Known rows, with every step that occurs:
mipop/tigu/siven/lifena/dirap: [ 1.27 -0.94  0.90  0.15  0.02  0.74 -0.76 -0.23 -0.32  0.50  0.16 -0.74
  5.40 -1.00  2.25  0.78  0.75 -0.43  0.46 -1.80  0.81]
lifena/siven: [ 0.22  0.61 -0.65 -0.41  0.51  0.18 -0.04  0.57  0.16 -0.44  0.72 -0.44
 -0.08 -1.54  0.15  0.22 -0.05 -0.20  0.04  0.41  0.36]
mipop/tigu/siven/lifena: [ 0.90 -0.91  1.03 -0.06  0.25  0.53 -0.66  0.34  0.04  0.04  0.40  0.49
  4.40  0.19  1.34  0.62  0.73 -0.22  0.51 -0.77  0.38]
tigu/mipop/vesok/dirap/ropil/nuzok: [ 0.30 -0.98 -0.29 -0.28 -0.48  0.58  0.37 -0.86 -2.32 -0.83  1.46  0.71
  2.45  4.07 -1.03  0.14  0.40 -0.38 -0.69 -0.22 -0.77]
siven/lifena/mipop/tigu: [ 0.75 -0.55  0.67  0.00 -0.46  0.26 -0.96 -1.09 -0.37  1.79 -0.40 -0.34
  3.48 -1.56  0.87  0.39  0.64 -0.12 -0.79  0.21  0.85]
siven/lifena: [ 0.02 -0.20  0.31 -0.51 -0.42 -0.37 -0.56 -0.23 -0.56 -0.06  0.08 -0.32
  2.35  0.00 -0.31  0.69 -0.07  0.43 -0.06 -0.12 -0.26]
nuzok/ropil: [-0.47 -0.48 -0.66  0.29 -0.68  0.40 -0.67 -0.12 -0.69 -0.69 -0.58 -0.03
  0.76  0.06 -0.45 -0.12 -0.56 -0.02  0.34 -0.17  0.12]
tigu/mipop/vesok/dirap: [-0.10  0.05 -0.30  0.82 -0.17  0.78  0.96 -0.34 -1.29  0.49  0.89  1.01
  1.43  3.46  0.20  0.19  0.40  0.29  0.05  1.11 -0.28]
vesok/dirap/ropil: [ 1.13  0.08 -0.98 -0.19 -0.14  0.13 -0.44 -0.16 -1.32 -1.19  1.09 -0.26
  0.39  0.92 -1.03  0.44  1.08 -0.13 -0.01 -0.35 -0.16]
siven/lifena/dirap/ropil/nuzok: [ 0.98 -1.31  0.21 -1.41 -1.00 -0.37 -1.25 -1.58 -2.04 -0.97  0.52 -1.95
  4.48 -0.54 -0.62  0.77 -0.16 -0.39 -0.76 -2.63 -0.31]
mipop/tigu: [ 0.02 -0.39  0.63  0.37  0.28  0.08  0.22 -0.36 -0.69  0.67 -0.23  0.54
  1.16 -0.07  0.46 -0.13  0.49 -0.27 -0.18 -0.29  0.76]
mipop/vesok/dirap: [-0.33  0.22  0.09  0.84 -0.05  0.01  0.50 -0.44 -1.26  0.28  1.00  0.05
  0.55  3.23  1.04  0.24  0.61  0.29  0.15  1.01  0.18]
nuzok/ropil/mipop: [-1.12 -0.50 -1.01  0.69 -1.01  0.52 -0.23 -0.15 -0.95 -1.85 -1.00 -0.29
 -0.47 -0.63 -0.17 -0.03 -0.78 -0.44 -0.08  0.31 -0.07]
tigu/siven/lifena/dirap: [ 1.20 -0.61  0.19 -0.17 -0.23  0.70 -0.91  0.08  0.51 -0.18  0.42 -1.22
  4.30 -0.91  1.75  0.86  0.19 -0.18  0.61 -1.50  0.00]
siven/lifena/mipop: [ 0.55 -0.18  0.09 -0.39 -0.73  0.30 -1.18 -0.79  0.23  1.22 -0.31 -0.89
  2.20 -1.50  0.29  0.56  0.06  0.10 -0.62  0.46  0.08]
vesok/dirap/ropil/siven: [ 0.24 -0.22 -0.57  0.31 -0.29  0.50 -0.81 -1.67 -1.36 -1.61  1.24 -0.71
 -0.13 -0.56  0.13  0.42  1.48 -0.35 -0.52 -1.38 -0.21]
ropil/mipop: [-0.59  0.04 -0.31  0.38 -0.31  0.10  0.55 -0.08 -0.30 -1.20 -0.30 -0.06
 -1.21 -0.64  0.35  0.09 -0.24 -0.45 -0.39  0.48 -0.20]
ropil/siven/lifena: [-0.91 -0.58  0.77  0.05 -0.62  0.03 -0.87 -1.63 -0.50 -0.69  0.27 -0.80
  1.80 -1.47  0.90  0.70  0.45  0.29 -0.55 -1.22 -0.19]
tigu/mipop: [ 0.22 -0.18 -0.39 -0.07 -0.09  0.76  0.45  0.23  0.10  0.24 -0.07  0.95
  0.82  0.16 -0.86 -0.07 -0.27 -0.03 -0.22  0.04 -0.40]
mipop/vesok/dirap/ropil: [ 0.51 -0.46 -0.13  0.06 -0.23 -0.29 -0.04  0.13 -1.71 -0.99  1.76 -0.27
  1.00  3.04 -0.05  0.26  1.10 -0.18  0.02  0.03  0.18]
vesok/dirap/ropil/siven/lifena/mipop: [ 0.83 -0.43 -0.48 -0.06 -0.94  0.67 -1.91 -2.51 -0.99 -0.57  0.94 -1.29
  2.08 -2.23  0.52  1.01  1.62 -0.14 -1.14 -0.84 -0.14]
tigu/siven: [ 0.79 -0.33 -0.03  0.08  0.39  0.89 -0.29  0.81  1.28 -0.60  0.27  0.35
  0.94  0.24  1.18  0.08  0.32 -0.43  0.67 -0.11 -0.18]
nuzok/ropil/mipop/vesok/dirap: [-1.54 -0.30 -0.89  1.60 -1.06  0.50  0.22 -0.64 -2.22 -1.52  0.05 -0.22
  0.02  2.59  0.77  0.22 -0.13 -0.16  0.01  1.26  0.11]
dirap/ropil: [ 0.93 -0.63 -0.27 -0.83 -0.25 -0.30 -0.39  0.58 -0.20 -1.26  0.78 -0.33
  0.53 -0.20 -1.15  0.00  0.41 -0.46 -0.10 -0.86  0.03]
vesok/dirap: [ 0.14  0.62 -0.73  0.58  0.05  0.38  0.02 -0.85 -1.12  0.18  0.33  0.23
 -0.11  1.00  0.19  0.43  0.55  0.38  0.10  0.67 -0.25]

Rows:
[ 0.77 -0.96 -0.38 -0.70 -1.15 -0.44 -0.58 -0.19 -1.60 -2.10  0.39 -1.94
  2.73 -2.03 -0.18  0.93  0.10 -0.68 -0.65 -1.60  0.04]
siven/lifena/dirap/ropil/mipop
[ 1.46 -0.59 -0.63  0.57  0.21  1.10  0.02  0.12 -1.10 -2.17  0.90  0.51
  1.35  0.42  1.11  0.49  1.69 -1.25  0.09 -0.43  0.21]
vesok/dirap/ropil/mipop/tigu/siven
[ 1.42 -0.65 -0.41 -0.59 -0.43 -0.17 -0.53 -0.11 -0.54 -0.89  0.50 -1.58
  1.40 -1.47 -0.28  0.15  0.43 -0.67 -0.17 -1.91  0.45]
lifena/dirap/ropil
[ 1.37 -0.97 -0.07 -1.13 -0.78 -0.50 -1.14 -0.23 -1.11 -0.98  0.70 -1.94
  3.69 -1.49 -0.48  0.80  0.36 -0.22 -0.26 -2.15  0.20]
siven/lifena/dirap/ropil
[-0.77 -0.22  0.55  1.01 -0.91  0.66 -1.04 -2.82 -1.13  0.83  0.86 -1.10
  2.11  0.29  2.52  0.79  1.28  0.26 -1.01  0.50  0.24]
ropil/siven/lifena/mipop/vesok/dirap
[-1.37 -0.80 -0.31  0.84 -0.82  0.80 -1.08 -1.66 -0.56 -1.24 -0.48 -0.61
  0.40 -1.51  0.63 -0.13 -0.05 -0.10 -0.28 -1.22  0.10]
nuzok/ropil/siven
[ 1.53 -0.57  0.44  0.52  0.41  1.53 -0.79 -0.19  1.37  1.35 -0.15  0.38
  2.09 -1.46  2.25 -0.24  1.05 -1.06 -0.03  0.16  0.90]
lifena/mipop/tigu/siven
[-0.25 -0.90  1.15  0.52 -0.59  0.69 -1.34 -2.69 -0.55  1.14 -0.25 -0.71
  2.99 -3.10  2.06  0.43  1.12 -0.31 -1.31 -0.85  0.84]
ropil/siven/lifena/mipop/tigu
[-0.07 -0.95 -0.12  0.51 -0.41  0.84  0.12 -1.26 -1.59 -1.35  1.92  0.19
  1.23  1.69  0.22  0.21  1.33 -0.34 -0.67 -0.78 -0.26]
tigu/mipop/vesok/dirap/ropil/siven
[-0.67 -1.43  0.50  0.80 -1.34  1.06 -2.08 -2.82 -1.10  0.41 -0.89 -0.93
  3.64 -3.14  1.59  0.26  0.59 -0.26 -1.02 -1.06  0.96]
nuzok/ropil/siven/lifena/mipop/tigu
[ 1.76 -1.25  0.02  0.14 -0.04  0.85 -0.20  0.37 -0.31 -2.07  0.41 -0.90
  2.39 -1.82  1.77  0.15  1.12 -1.81 -0.04 -1.97  0.85]
lifena/dirap/ropil/mipop/tigu/siven
[ 2.21 -1.22 -0.04 -1.03 -0.41  0.42 -1.38  0.62  0.22 -1.62  1.10 -1.52
  4.71 -1.19  0.76  0.91  0.64 -0.62  0.49 -2.27  0.08]
tigu/siven/lifena/dirap/ropil
[ 0.89 -0.56 -0.58 -0.04 -0.34  0.48  0.46  0.32 -1.63 -0.79  1.72  0.67
  1.90  3.07 -0.89  0.17  0.86 -0.19 -0.09  0.33 -0.22]
tigu/mipop/vesok/dirap/ropil
[ 0.84 -1.47  0.94 -0.29 -0.75  0.34 -1.82 -2.05 -0.67 -0.05  0.50 -1.16
  3.38 -3.32  0.99  0.37  1.60 -0.76 -1.38 -1.73  0.86]
dirap/ropil/siven/lifena/mipop/tigu
[ 0.92 -0.25  0.20  0.63 -0.32  1.14 -1.01 -0.57  0.09  0.97  1.14 -0.30
  3.77  1.86  2.59  0.88  1.06  0.02  0.29  1.28  0.11]
tigu/siven/lifena/mipop/vesok/dirap
[ 2.28 -1.64  0.60 -0.71 -0.18  0.43 -1.20  0.33 -0.65 -0.73  0.86 -1.06
  5.90 -1.14  1.17  0.74  1.19 -0.95  0.25 -2.73  0.85]
mipop/tigu/siven/lifena/dirap/ropil
[ 1.03 -0.65 -0.05 -0.31 -0.94 -0.02 -1.19 -0.84 -1.30  0.21  1.49 -1.01
  3.18  1.42  0.25  0.74  1.26 -0.09 -0.52  0.59  0.29]
siven/lifena/mipop/vesok/dirap/ropil
[-0.26 -1.15 -0.23  0.99 -0.42  1.41 -0.27  0.32 -0.42 -1.79 -0.77  0.52
  1.70 -0.46  1.53 -0.09  0.07 -1.15  0.34 -0.19  0.54]
nuzok/ropil/mipop/tigu/siven
[-0.43 -0.96  0.60  0.12 -0.80 -0.29 -0.92 -1.60 -2.16 -1.60  2.07 -1.08
  2.75  1.53  0.82  0.97  1.54  0.13 -0.55 -1.10 -0.03]
mipop/vesok/dirap/ropil/siven/lifena
[ 0.47  0.10 -1.29  0.14 -0.41  0.15  0.08 -0.35 -1.52 -2.36  0.68 -0.27
 -0.79  0.18 -0.72  0.60  0.80 -0.53 -0.41  0.30 -0.38]
vesok/dirap/ropil/mipop
[-0.25 -0.45  0.50  0.18 -0.87  0.62 -1.50 -2.31  0.19  0.47 -0.10 -1.26
  1.59 -2.97  1.54  0.55  0.61 -0.07 -1.19 -0.60  0.01]
ropil/siven/lifena/mipop
[-0.36 -0.96  0.33 -0.17 -0.54 -0.62  0.46  0.62 -0.80 -2.35  0.99 -0.66
 -0.06  1.32  0.12 -0.15  0.40 -1.00 -0.47  0.00  0.22]
dirap/ropil/mipop/vesok
[ 0.32 -0.69 -0.02  0.76 -0.63  0.73 -0.97 -2.10 -0.73 -0.30  1.51 -1.25
  0.54 -0.07  1.74  0.09  1.89 -0.64 -1.02 -0.29  0.44]
lifena/mipop/vesok/dirap/ropil/siven
[ 0.32 -1.17  0.14  0.12 -0.77 -0.36  0.37  0.00 -1.08 -1.98  0.93 -1.86
  0.89  0.17  0.97  0.06  0.36 -1.18 -0.51 -1.09  0.65]
lifena/dirap/ropil/mipop/vesok
[ 1.19 -1.44  0.48 -0.53 -0.22  0.29 -0.56  0.81 -0.52 -2.49  0.68 -0.11
  3.66 -0.58  0.66  0.68  1.05 -1.19 -0.05 -1.32  0.22]
dirap/ropil/mipop/tigu/siven/lifena
[ 0.43 -0.96  0.13 -0.04 -0.18 -0.21  0.16  0.19 -1.38 -1.89  0.27 -0.09
  0.45 -0.88 -0.19 -0.06  0.84 -1.20 -0.75 -0.81  0.58]
dirap/ropil/mipop/tigu
[-0.73 -1.01 -0.17  0.42 -1.56  1.00 -2.20 -2.45 -0.41 -0.02 -0.80 -1.36
  2.58 -2.95  1.09  0.43  0.02 -0.03 -0.84 -0.73  0.17]
nuzok/ropil/siven/lifena/mipop
[ 1.49 -1.17 -0.33 -0.69 -0.70  0.48 -0.85  0.47 -0.19 -2.69  0.76 -1.75
  3.47 -1.76  0.97  1.01  0.51 -1.06 -0.03 -1.91 -0.16]
tigu/siven/lifena/dirap/ropil/mipop
[ 0.64 -0.94  0.02 -0.02 -0.55  0.22 -0.85 -1.66 -0.59 -1.44  0.81 -2.06
  1.09 -2.90  0.90  0.13  0.96 -0.80 -0.71 -2.93  0.41]
lifena/dirap/ropil/siven
[-0.17 -1.31  0.01  0.61 -0.81  1.07 -0.81  0.12 -0.90 -1.82 -0.71  0.22
  3.78 -0.40  1.21  0.58 -0.02 -0.67  0.38 -0.49  0.29]
nuzok/ropil/mipop/tigu/siven/lifena
[-0.40 -0.65  0.57  0.24 -0.79  0.21 -0.99 -2.32 -0.94 -0.38  0.10 -2.00
  2.82 -2.69  1.71  0.83  0.31  0.11 -0.68 -2.23  0.15]
ropil/siven/lifena/dirap
